Each row comes from the steps of one walk. Every step used is in the known rows, and no mark comes twice. Write the walk behind each row, first mark first.
Known rows
kizetot zitemuv puvos: [-0.72  3.03 -6.65 -3.33  1.09  0.50  1.54 -2.63 -0.44  0.74  1.63  2.41
  0.90  0.67 -4.01  1.74  0.42 -1.40  0.99 -0.88  0.53]
sezabi zitemuv kizetot suvetim: [ 3.09 -1.40 -1.34  0.29  1.12 -1.93 -0.53  1.47 -1.81 -1.85 -0.17  2.59
 -4.09  3.42 -1.67  2.70  0.49 -0.68  2.88 -2.83  2.78]
puvos suvetim kizetot zitemuv: [ 3.53 -1.72 -1.59 -0.05 -0.20  1.14 -0.82 -1.58 -3.33  1.19  3.67  0.18
  3.57  2.73 -0.24  2.85 -0.92 -0.54  2.66  3.19  0.86]
sezabi zitemuv puvos suvetim kizetot: [ 1.20  0.23 -2.74 -1.05 -0.42 -2.71 -1.84 -2.43 -1.11  0.82  0.22  0.08
  3.42  5.29  2.84  4.93  0.48 -3.61  5.63 -0.18  1.31]
zitemuv puvos: [-2.44  3.86 -3.30 -2.53  0.86 -0.83 -0.02 -1.30  0.89  0.71 -1.86  0.08
  1.57  0.56 -0.69  1.37  1.04 -2.07  1.27 -1.92 -0.59]
kizetot zitemuv puvos suvetim: [ 0.94  3.17 -5.70 -3.41  0.89 -0.79 -0.68 -2.95 -1.91  3.08  0.86  1.43
  3.51  2.40 -2.23  4.24 -0.55  0.14  1.99 -0.21 -0.13]
rimuzi suvetim sezabi: [-2.12 -0.73  4.29  1.22 -0.53  1.63 -0.82  1.36  1.53 -4.11  1.71 -1.86
  0.35 -1.19  6.87  4.12 -1.09  0.13  1.07 -1.52  1.75]
zitemuv suvetim: [ 0.86 -0.02  1.60  0.02  0.88 -4.00 -0.29 -2.54  0.95 -1.23 -1.34 -1.44
 -1.06 -0.15  2.11  2.85  0.80  2.14  0.99 -2.98  0.45]
sezabi suvetim: [ 2.30 -2.61  1.67  0.59  0.46  1.39 -0.37  2.34  0.23 -0.97 -2.29 -1.04
 -1.61  3.52  0.61  2.72 -0.21 -0.10  4.19 -1.83  1.43]
suvetim kizetot: [ 0.30 -0.83  0.68  1.26 -0.44  0.93 -0.27 -0.15 -0.66 -1.38  1.37 -1.34
  1.52  0.70  1.74  0.06  0.54 -3.06  1.92  1.43  0.08]
sezabi zitemuv puvos suvetim: [ 1.18  1.25 -3.16 -1.94 -0.16 -3.79 -1.62 -2.32 -0.61  2.18 -1.04  1.23
  1.96  4.59  1.06  4.62 -0.04 -0.46  3.78 -1.47  1.19]
rimuzi suvetim kizetot: [-1.04 -2.42  4.09  1.60 -0.80  2.65 -1.50  1.39  1.06 -3.50 -1.22 -2.99
  0.57  0.76  3.01  2.70  0.44 -2.05  2.49  0.83  0.73]
rimuzi suvetim kizetot zitemuv sezabi: [ 2.02  0.05 -0.77 -1.36 -0.98  2.55 -0.45 -2.96  2.57 -3.55  0.32 -0.93
  0.38  0.07  2.71  4.61  1.00 -1.43  3.91  0.24  2.73]
sezabi suvetim kizetot zitemuv puvos: [ 2.24 -0.50 -4.49 -1.83  1.17  2.85  0.81 -0.41 -0.87 -1.27  0.59  0.24
  0.80  4.60 -1.60  4.71  0.78 -4.57  7.02 -1.37  2.27]
zitemuv kizetot suvetim sezabi: [ 0.42  1.86  0.61  0.14  1.95 -0.86 -1.09  2.29 -1.37 -3.59  3.06  0.27
 -0.31  0.06  3.61  3.24 -0.26 -1.93  1.41 -3.11  1.50]
suvetim sezabi zitemuv: [ 1.43 -2.29 -0.33  0.98 -0.59 -1.44  1.12 -1.44 -0.21 -2.19  5.39  2.23
 -1.21  0.58  5.70  2.26 -1.02 -0.41  2.10 -1.49  3.40]
kizetot suvetim sezabi zitemuv: [ 2.29 -4.34  0.45  1.54  0.65 -0.92  0.45  1.66 -2.88 -3.09  4.62  1.71
 -3.24  0.65  3.09  4.06 -2.07  0.83  1.97 -3.65  2.93]
rimuzi suvetim: [-1.33 -1.16  3.62  0.78 -0.68  1.85 -1.28  1.63  1.64 -2.26 -2.43 -1.86
 -0.89  0.15  1.24  2.75 -0.20  0.69  0.50 -0.61  0.81]
puvos zitemuv sezabi suvetim kizetot: [ 5.55 -2.92 -0.05 -0.29 -1.22 -0.65 -1.73 -0.17  2.56 -0.54 -1.02 -1.65
  0.89  4.29  5.10  5.60  0.74 -1.94  7.00 -0.56  3.99]
sezabi zitemuv kizetot: [ 2.05  0.68 -2.04 -0.05 -0.17 -2.62  0.22 -1.64  1.15 -1.10  1.10  3.09
 -1.87  3.43  1.24  0.86  1.58 -1.93  2.67 -0.58  3.53]
kizetot suvetim zitemuv: [ 2.64 -3.18 -0.52  2.73 -0.17 -1.60  0.36  1.85 -2.01 -1.17  2.22  0.98
 -3.46  2.00 -0.40  2.81 -1.76  0.77 -0.06 -0.89 -0.28]
suvetim zitemuv: [ 1.71 -0.90 -1.65  2.21 -1.42 -2.16  1.12 -1.31  0.66 -0.27  3.17  1.63
 -1.40  2.04  2.57  1.01 -0.77 -0.23 -0.05  1.32  0.14]

Write each row's walk
[ 3.13  1.88 -2.90 -0.11 -1.97 -4.21  0.31 -4.47  3.63 -0.59  1.53  1.61
 -1.16  1.21  5.57  2.40  0.33 -0.36  1.29 -0.16  1.02] -> suvetim zitemuv sezabi
[ 3.91 -0.28 -2.04  0.47 -0.57 -3.47 -0.19 -1.22  0.95 -1.50  0.55  1.10
 -3.19  1.39  2.85  4.25 -0.71  0.46  1.23 -2.36  0.63] -> kizetot suvetim zitemuv sezabi
[ 2.05  2.54 -2.11  1.56 -0.88 -3.57  0.31 -2.00  1.88 -0.98  2.88  2.50
 -0.93  3.21  3.72  1.06  0.96 -2.63  1.06  1.30  1.14] -> suvetim zitemuv kizetot
[ 1.83  0.45 -3.14  0.38 -0.20 -1.69  0.57 -0.06  1.80 -0.43 -0.81  0.68
 -1.28  5.95  2.69  5.25 -0.10 -2.79  5.14 -2.28  1.13] -> sezabi suvetim zitemuv puvos
[ 2.04 -0.85  0.04  0.89  1.21 -2.36 -1.42  2.50 -1.67 -1.57  5.01  0.84
  0.14  0.88  3.91  4.69 -0.99 -0.80  1.32 -1.61  3.15] -> puvos zitemuv kizetot suvetim sezabi
[ 3.47  0.97 -4.28 -2.26 -0.36  0.66  0.82 -4.76  1.05 -1.37  3.02  1.09
  1.29 -0.07  1.59  1.79  1.13 -2.44  3.21  0.87  2.06] -> suvetim kizetot zitemuv sezabi
[-0.31 -3.90  3.07  1.73 -1.25  0.25  0.04 -0.02  1.26 -4.35  2.83  0.27
 -2.02  0.54  7.10  5.00 -1.15  0.43  2.86 -1.99  4.06] -> rimuzi suvetim sezabi zitemuv
[ 3.21 -0.91 -0.53  2.26 -1.65 -3.31 -1.06 -1.40 -0.66  1.89  2.70  0.74
  1.03  4.02  4.05  3.38 -1.72  1.14  0.89  2.02 -0.39] -> puvos suvetim zitemuv
[ 4.20 -0.56  0.52 -0.82 -0.50  0.16 -1.39 -0.43  2.77 -2.70 -2.55 -2.08
  0.23  3.64  5.24  4.10  1.35 -3.46  7.15 -1.72  2.40] -> zitemuv sezabi suvetim kizetot
[ 1.45 -2.28  1.60  1.09  0.27 -5.23 -0.40 -2.90  0.87 -1.03  4.62 -0.61
  0.65 -1.10  7.46  5.69 -0.70  2.43  1.05 -2.66  3.03] -> puvos zitemuv suvetim sezabi
[ 0.35 -2.18  2.28  2.94 -2.08 -0.15 -0.08  0.04  2.29 -2.33  0.63 -0.10
 -2.30  1.71  3.77  3.75 -0.94  0.61  0.40  0.59  0.92] -> rimuzi suvetim zitemuv
[ 2.77 -2.09  0.63  0.96 -0.93 -3.09 -0.93 -1.41 -1.62 -0.13  4.91  1.34
  1.46  2.66  7.31  4.67 -2.09  1.18  2.68 -0.60  2.86] -> puvos suvetim sezabi zitemuv
[ 3.19  2.20 -4.98 -3.31 -0.14 -0.19  1.07 -4.52  1.68 -0.04  1.68  2.21
 -0.19 -0.59 -0.16  1.63  0.58  0.76  1.12 -0.65  2.05] -> kizetot zitemuv sezabi
[ 4.25 -3.47 -0.27  2.92 -1.00 -0.83  0.60  1.07  0.88 -1.05  1.01  0.73
 -2.98  5.38  3.28  3.99 -0.94 -0.49  3.81 -0.54  1.62] -> sezabi suvetim zitemuv
[ 1.64  0.72  0.61  0.71 -2.57 -2.08 -0.75 -2.91  5.27 -3.04 -0.94 -0.18
 -1.79  1.04  6.72  5.13  0.18  0.48  1.93 -0.73  1.60] -> rimuzi suvetim zitemuv sezabi
[ 5.29 -1.91 -0.88 -1.03 -0.92 -1.53 -1.43 -0.50  3.13  0.66 -2.28 -0.39
 -0.61  3.65  4.03  5.33  0.27  0.68  5.02 -2.13  3.99] -> puvos zitemuv sezabi suvetim
[ 0.68 -2.99  1.09  0.92 -0.55  4.40  0.15 -0.11 -0.32 -3.28  1.88 -0.60
  0.14  0.66 -0.55  3.16 -0.05 -1.19  2.45  1.60  1.88] -> rimuzi suvetim kizetot zitemuv
[-2.48  0.53 -0.07 -0.83 -0.45 -0.78 -0.21 -0.91  2.23 -3.87  1.01  0.40
 -0.45  1.25  6.55  6.41 -0.20 -1.75  3.69 -3.92  3.50] -> rimuzi suvetim sezabi zitemuv puvos
[ 1.99 -0.61 -1.05 -0.21  1.29 -2.74  1.76 -4.74 -0.41 -2.66  6.06  1.00
 -0.63 -1.82  4.73  4.52 -0.49  1.92  1.48 -3.01  2.72] -> kizetot zitemuv suvetim sezabi
[ 1.58  0.90 -1.61 -0.21 -0.09 -2.31 -1.15 -0.23  0.92  1.16  1.36  1.56
  1.19  2.11  0.98  1.62  1.05 -0.90  0.87  1.30  2.56] -> puvos zitemuv kizetot
[ 4.74 -4.31 -1.54  0.55  0.42  3.84  0.89  0.76 -1.79 -1.73  2.21  0.21
 -0.79  3.88 -0.76  3.25 -0.19 -2.52  5.81  0.46  2.68] -> sezabi suvetim kizetot zitemuv
[ 0.23 -1.42  1.55  0.96  1.44  0.51 -0.31  2.85 -2.83 -2.76  3.45 -0.76
 -0.92 -1.49  2.81  3.17 -2.00  0.12  0.71 -3.02  0.74] -> kizetot suvetim sezabi
[ 0.80  0.54  1.87  0.32 -0.25 -1.63 -1.89 -0.21 -1.31  0.29  3.76 -1.12
  3.92  0.78  6.97  4.03 -1.96  0.62  1.14 -0.02  0.64] -> puvos suvetim sezabi
[ 1.29 -1.22  2.13  1.05  0.60 -2.90 -0.56 -2.80  0.35 -2.58 -0.15 -2.23
  0.45  0.41  3.65  2.98  1.47 -1.16  2.98 -1.61  0.35] -> zitemuv suvetim kizetot
